Each row comes from the steps of one path. Every step used is in the known rows, and no mark comes twice. Write the path behind each row, first mark first.
Known rows
sepobeg relu: [-1.77 -0.26  1.54  1.79  0.21  2.47 -0.06 -2.37 -1.46 -1.47 -0.95 -2.06
  1.57  1.19 -5.26  1.93  2.85  1.95 -0.09 -0.53  0.58  0.86  2.83  0.20]
bobana laza: [-1.23 -0.41  1.36 -0.18 -1.00  2.06  0.53 -3.07 -4.97 -0.96 -1.41 -4.32
  0.21  0.11 -2.62  1.27  2.40  0.55 -0.26  0.33  2.84  1.39  3.59 -1.06]
vifad laza: [-1.87 -0.19  0.13 -1.66 -1.49  1.80 -0.31 -1.82 -5.32  0.36 -2.50 -4.12
  0.08  0.61 -2.42  0.43  1.70  1.95  0.20 -1.17  2.08  2.84  2.45 -0.44]
bira laza beriz: [-1.30 -1.03  2.24 -2.06 -2.43  3.21 -0.96  0.33 -1.65 -0.71 -1.23 -1.53
  1.49  0.84 -2.62 -0.25  0.74  1.63  1.48  1.66  0.32  3.53  3.56  1.28]
bobana laza vifad: [-0.96 -0.89  2.04 -0.28 -2.24  2.08 -0.44 -3.40 -2.13 -2.39 -1.11 -3.11
  1.19  0.95 -2.10 -0.59  1.87  0.25 -1.67  0.97  3.18  1.65  2.85  0.38]
dono topu bira laza sepobeg: [-2.12 -2.19 -3.08  1.62 -2.94  0.73  3.17 -0.72 -2.47  0.66 -1.71 -0.80
 -2.82  1.97 -0.13  0.59  3.13 -2.38  0.74  3.42 -0.57  0.95  4.17  0.36]
topu dono laza bobana: [-2.62 -1.46  2.02  0.88 -0.65 -1.50 -2.65 -1.66 -3.30  2.52 -2.40 -6.02
  1.50 -3.21 -3.27 -1.09  2.55  1.02 -2.08  1.28  2.11  1.95  3.33 -0.34]
dono topu: [-0.54 -0.48  1.22  2.67 -0.27  1.28  1.22 -1.64 -4.14 -0.76 -2.60 -0.67
 -0.54  3.10 -2.42 -0.59  2.82  0.01  2.35  1.68  1.73  2.21  3.78 -0.20]
laza bobana: [-2.10 -1.24  1.66  0.15 -2.04  2.73 -1.67 -0.43 -2.64 -1.34 -3.46 -3.76
  0.44 -1.06 -3.43 -0.03  3.24  3.09 -0.10  1.38  0.67  2.10  3.27  0.58]
relu dono topu bira: [ 1.29 -1.19 -1.29  2.11  0.25 -1.20  1.94 -0.84 -3.20  1.75 -2.30  2.02
 -1.93  0.89 -1.47  2.37  2.39  0.12  1.15  0.90  2.23 -0.01  2.03 -0.70]
bira laza bobana: [-2.70 -2.56  0.36 -0.96 -3.08  3.11 -2.05 -0.32 -2.54 -0.60 -3.24 -4.69
  0.64 -0.08 -1.86  1.19  2.10  1.59 -0.51  1.86  0.54  3.72  4.48  1.65]
vifad topu dono laza sepobeg: [-2.49 -0.36 -1.11  1.91 -0.68 -3.22  1.37 -3.30 -4.31  2.57 -0.48 -3.18
  0.19 -1.12 -2.06 -2.75  3.28  0.19 -0.80  0.09  2.36  0.38  1.92 -1.23]
relu sepobeg: [-1.77  1.43  1.34  0.76 -1.67  1.34  1.29 -0.92 -3.27 -1.81 -2.54 -0.84
 -0.02 -1.30 -4.25  2.70  1.04  4.23 -0.80  1.05  0.68  3.06  4.24 -1.96]
sepobeg relu dono topu bira: [ 0.70 -2.22 -1.10  3.88  1.46 -0.48  1.33 -1.51 -0.22  1.03 -0.99  2.50
 -0.72  1.10 -2.71  4.36  2.84 -1.25 -0.16  0.41  1.04 -0.87  2.44 -0.28]
relu dono: [ 0.48  1.05  0.44  0.46 -0.79  0.64  0.14 -1.68 -3.52  1.05 -1.69 -1.09
  1.27 -0.80 -2.86  1.35  1.36  4.31 -0.14 -0.72  2.28  0.97  2.01 -1.25]
relu dono laza pumen: [-1.74  0.73  0.78  1.67 -2.49  0.68 -0.88 -3.68 -1.46  0.90  0.78 -0.24
 -0.56 -2.74 -2.02 -0.63  1.55  3.27 -2.94 -2.44  4.30  1.65  3.68 -2.85]
vifad topu bira laza pumen: [-1.87 -2.63 -2.39 -1.22 -2.19  2.03  2.01 -1.93 -3.22 -1.80 -0.82  2.62
 -3.75  2.53 -1.66  0.48  3.44  1.07  0.22 -2.34  3.79  1.56  1.67  1.93]
sepobeg relu pumen: [-2.11  0.03  0.89  2.07  0.40  4.47  0.94 -2.63 -0.12 -3.54 -0.06 -0.55
  0.09 -0.10 -4.30  4.20  1.71  3.44  0.07 -2.13  2.61 -0.19  4.61 -1.81]
dono laza: [-2.46 -0.05  1.19  0.30 -1.35 -0.46 -0.44 -3.23 -4.68  0.72 -1.49 -4.17
  0.19 -0.33 -3.65  0.20  1.46  0.87  0.45 -0.21  2.38  2.66  4.16 -1.06]
sepobeg relu dono: [-0.16  0.14  0.58  2.30  0.41  1.33 -0.51 -2.22 -0.44  0.52 -0.37 -0.65
  2.28 -0.58 -4.04  3.32  1.86  3.01 -1.47 -1.29  1.15  0.11  2.29 -0.97]
bira laza: [-1.71 -0.49  0.04 -1.12 -2.14  2.18  0.01 -1.66 -4.52 -0.12 -1.89 -3.33
  0.76  2.02 -2.53  1.11  1.23  1.81  0.75  0.38  1.43  3.19  3.74  0.81]
relu dono topu bira laza: [ 0.69 -2.48 -2.68  1.03 -0.95 -0.81  1.42 -0.73 -3.14  2.46 -1.96  1.10
 -1.54  1.89 -0.06  3.51  1.22 -1.37  0.75  1.37  1.91  1.48  3.29  0.29]
laza sepobeg topu: [-2.09  0.47  0.58  1.60 -2.09  0.93  2.30 -2.15 -0.40  0.15 -1.20 -1.15
  0.43  0.85 -1.38  0.30  3.61  1.79  0.67  3.05  0.11  0.65  1.85 -0.90]
vifad topu bira: [-0.44 -1.95 -1.63 -0.91  0.25 -0.62  2.49 -1.57 -5.43 -0.89 -2.74  0.89
 -2.49  2.34 -3.60  1.44  3.46  1.40  2.59 -1.37  2.70  0.53  0.42  1.37]
vifad laza bobana: [-2.81 -2.23  0.37 -1.69 -2.57  2.67 -2.47 -0.57 -3.39 -0.10 -3.62 -5.51
  0.14 -1.59 -1.76  0.42  2.69  1.74 -1.10  0.35  1.15  3.25  3.31  0.19]

Write each row's path
[-2.89  0.74  2.72  2.89 -0.90 -1.86  0.78 -3.16  0.79  1.14  0.26  1.34
  0.14 -2.58 -2.02  1.45  1.61  1.92 -3.92  1.19  3.70  2.77  3.41 -3.05] | relu sepobeg topu dono laza pumen
[ 0.40 -0.71  1.18  0.34  0.35 -1.31  0.12 -2.29 -2.97 -0.46 -1.86  0.29
  2.03  2.66 -2.94 -3.29  2.73  2.21 -0.05 -0.64  3.98  0.96 -0.96  2.19] | laza vifad topu dono
[-0.68 -3.28 -0.96  0.40 -2.29  0.45  0.87 -1.13 -1.32 -0.75 -2.16  0.90
 -1.28  4.56 -0.60  0.19  1.70 -2.70  0.74  2.75  1.80  2.46  2.88  2.85] | dono topu bira laza vifad
[-1.34  0.68 -0.76  3.15 -1.44  1.68  0.70 -2.07  1.34  0.46  0.50 -1.18
  1.88 -2.33 -3.13  1.76  2.82  2.96 -2.78  0.34 -0.79 -1.20  2.75 -2.07] | laza sepobeg relu dono
[-1.98 -5.17 -2.67 -2.04 -1.96  0.62 -0.08 -0.20 -3.40 -0.56 -3.59 -1.42
 -2.32  1.21 -1.42  2.52  3.23 -0.39  0.93  0.64  1.59  2.40  2.44  3.03] | vifad topu bira laza bobana
[-1.37  0.10  2.28  0.74 -0.93 -2.12 -1.54 -3.26 -2.30  1.67 -0.84 -3.37
  2.60 -0.24 -3.40 -2.93  1.11  0.86 -2.12  0.50  3.49  1.68  1.68  0.34] | topu dono laza vifad
[-1.17 -2.03 -0.87 -2.24 -2.94  1.21  0.24 -1.39 -1.68 -0.81 -1.96 -0.69
 -0.26  2.40 -2.31  0.79  1.23  0.51 -0.45  1.01  1.62  2.07  1.78  2.92] | topu bira laza vifad
[-1.28 -2.27  1.05 -1.61 -2.10  0.24  1.52  1.22  2.06 -0.29 -1.46  3.08
 -0.64 -0.36 -1.49  5.89  0.08  0.19  0.43  4.42 -0.38  3.64  3.35  0.34] | relu sepobeg topu bira laza beriz
[-2.40 -2.32  2.54  1.43  0.02 -2.67 -2.25 -2.11 -0.98  3.41 -2.23 -4.23
  2.05 -1.54 -1.56  0.78  2.79 -0.53 -1.30  3.01  2.52  2.11  2.33 -0.12] | sepobeg topu dono laza bobana
[-0.66 -2.96 -1.88  3.62 -0.85  2.19  1.07 -1.86  1.99  0.07  0.91  4.05
 -1.92  1.35 -0.75  3.35  2.73 -1.47 -2.56 -0.55  2.19  0.36  3.72  0.01] | sepobeg relu dono topu bira laza pumen
[-1.53 -1.56 -2.22  4.13 -1.35  1.04  0.54 -1.96  0.90  1.67  0.03 -1.13
  0.54 -0.76  0.31  1.73  2.77 -1.71 -2.65  0.85 -0.32  0.38  3.97 -2.52] | vifad laza sepobeg relu dono topu
[-0.99 -2.66 -0.66 -1.25 -2.57  1.18 -0.29 -2.25 -2.27 -1.98 -1.79 -0.19
  0.79  4.55 -1.18 -0.88  1.41  0.45  0.73 -0.19  3.18  3.66  1.80  3.13] | bira laza vifad topu
[-3.08 -1.40 -1.24  0.97 -2.29 -2.49  2.63 -2.95 -0.51  2.30 -0.60 -1.54
 -1.94 -0.81 -1.30  2.13  3.20 -1.55 -0.05  2.80  0.67  0.14  2.39 -1.14] | dono laza sepobeg topu bira
[-1.72 -2.24  0.39  0.20 -1.86 -1.47 -0.60 -3.85 -2.56 -1.17 -1.23 -1.04
  0.26  2.26 -2.28 -1.79  1.66 -0.39  0.22 -0.85  4.13  3.22  2.28  1.24] | dono laza vifad topu
[-3.42 -0.31  0.37  1.86 -2.55 -1.31  1.35 -3.68 -0.38  1.65 -0.33 -2.94
  0.24 -0.39 -0.96  0.56  2.72 -0.52 -0.22  2.86  0.81  1.72  3.49 -1.90] | dono laza sepobeg topu
[-2.62 -0.07  0.66 -0.22 -3.28  4.50  0.12 -2.18 -2.28 -1.79 -0.36 -0.78
 -0.74  1.27 -2.08 -0.99  2.28  3.12 -1.19 -1.07  2.70  2.84  3.72  0.31] | bira laza pumen
[-1.74 -1.78 -1.04 -0.74 -1.90 -0.70  2.52 -0.71 -0.79  0.29 -2.29  1.46
 -1.36  0.89 -1.33  7.30  0.68  0.28 -0.23  3.07  0.63  3.32  3.35 -0.04] | relu sepobeg topu bira laza
[-2.69 -0.91 -2.94 -0.95 -3.53  1.30  2.56 -0.91 -2.82  0.63 -1.37 -2.43
 -1.79 -0.15 -1.80  1.03  2.65  0.90 -0.48  1.82 -0.60  0.53  3.08  0.38] | topu bira laza sepobeg
[-1.78 -1.57 -3.76  1.19 -2.20  0.91  1.51 -1.37  1.15  1.79  0.51 -0.66
  0.01 -1.80 -1.81  4.41  2.19  0.51 -3.08  0.68 -1.13 -1.29  2.89 -0.50] | topu bira laza sepobeg relu dono
[-0.82 -1.68 -0.95  5.68 -0.82  1.25  1.41 -3.19  1.29  0.28  1.00 -1.42
  0.66 -1.23  0.05  2.56  3.34 -3.05 -3.20  2.33  0.47 -1.06  5.14 -3.13] | bobana laza sepobeg relu dono topu
[-2.04 -1.78 -1.07  0.46 -1.83 -0.16  3.58 -2.81 -0.92  0.39 -0.53 -1.70
 -1.77 -0.51 -0.25  3.21  4.11 -1.82 -0.66  3.30  1.04 -1.18  1.94 -1.16] | bobana laza sepobeg topu bira
[ 0.46 -1.18  0.46  4.86  1.15  0.71  0.16 -2.11  0.01  0.46 -0.64  1.02
  1.35  1.45 -2.33  2.77  2.35 -0.26 -0.28  0.50  1.30  0.51  3.51 -1.07] | sepobeg relu dono topu
[-1.39 -3.12 -1.20 -0.80 -1.54 -2.70  0.55 -3.41 -2.68 -0.62 -1.52  0.40
 -1.82  1.79 -2.58 -0.25  2.23 -1.34  0.44 -1.00  3.86  1.64  1.12  1.93] | dono laza vifad topu bira
[-2.54 -1.56 -2.39 -1.24 -2.40 -0.29  2.70 -1.69 -1.19  1.77 -1.57 -1.44
 -2.01 -0.06  0.01  2.37  3.51 -0.44 -0.28  1.88  0.34  0.36  0.72 -0.56] | vifad laza sepobeg topu bira
[ 0.07 -0.24  0.51  0.55  1.65 -1.41  1.19 -1.97 -5.81  0.95 -2.27 -0.98
  1.08  1.85 -3.44 -1.27  3.11  2.48  1.34 -1.14  3.53  0.74 -0.13  0.72] | vifad topu dono
[-1.52 -1.06 -2.24  1.41 -2.21 -3.77  2.10 -2.81  0.51  4.07 -0.03 -0.12
 -1.25 -2.72 -0.18  3.49  2.20 -0.54 -1.47  2.08  1.23 -0.53  1.95 -2.37] | relu dono laza sepobeg topu bira
[-4.73 -0.10 -0.79  3.41 -1.99  2.67  1.30 -4.02  1.52 -1.87  1.74 -2.79
 -0.70 -3.16 -2.85  2.76  1.86  1.06 -2.12 -0.87  1.43 -0.54  6.76 -3.88] | dono laza sepobeg relu pumen
[-0.90 -3.01 -0.32 -1.66 -2.30 -0.11  0.80 -1.77  0.83 -0.09 -1.63  1.10
  0.04  3.95 -0.64  2.68  1.57 -0.93  0.36  2.67  2.20  2.25  0.63  3.16] | sepobeg topu bira laza vifad
[-1.42 -1.73 -2.29  4.75 -1.96  1.52  1.01 -1.79  1.75  1.25  0.46 -0.41
  1.17  0.68  0.18  2.43  2.16 -1.77 -2.04  2.42 -0.94  0.79  5.10 -1.20] | bira laza sepobeg relu dono topu
[-1.76  0.00 -0.62  2.37 -2.52 -2.53  1.00 -3.36  0.65  3.54  0.17 -1.49
  0.81 -2.25  0.19  1.93  1.73  0.47 -1.51  2.08  1.48  0.89  2.95 -3.00] | relu dono laza sepobeg topu
[-2.01  0.32  2.11  2.21  0.35 -4.17  0.77 -2.65 -1.41  3.01 -1.36 -1.23
  1.60 -1.91 -2.38  3.48  0.60  0.67 -1.92  2.61  2.45  3.13  3.35 -2.57] | relu sepobeg topu dono laza
[-2.02 -2.11 -0.34 -0.75 -2.25  2.02  1.84 -2.05  0.05 -0.43 -0.46  2.41
 -2.32  2.55 -0.77  2.50  2.99  0.63 -0.15  0.49  2.86  1.67  1.63  1.35] | sepobeg topu bira laza pumen
[-0.79 -0.54 -0.94  5.96 -0.80  1.11  1.42 -1.91  1.68  0.52  0.21  0.58
  0.84 -0.23 -1.36  1.37  3.30 -0.27 -1.70  1.89 -0.69 -0.67  3.89 -2.26] | laza sepobeg relu dono topu
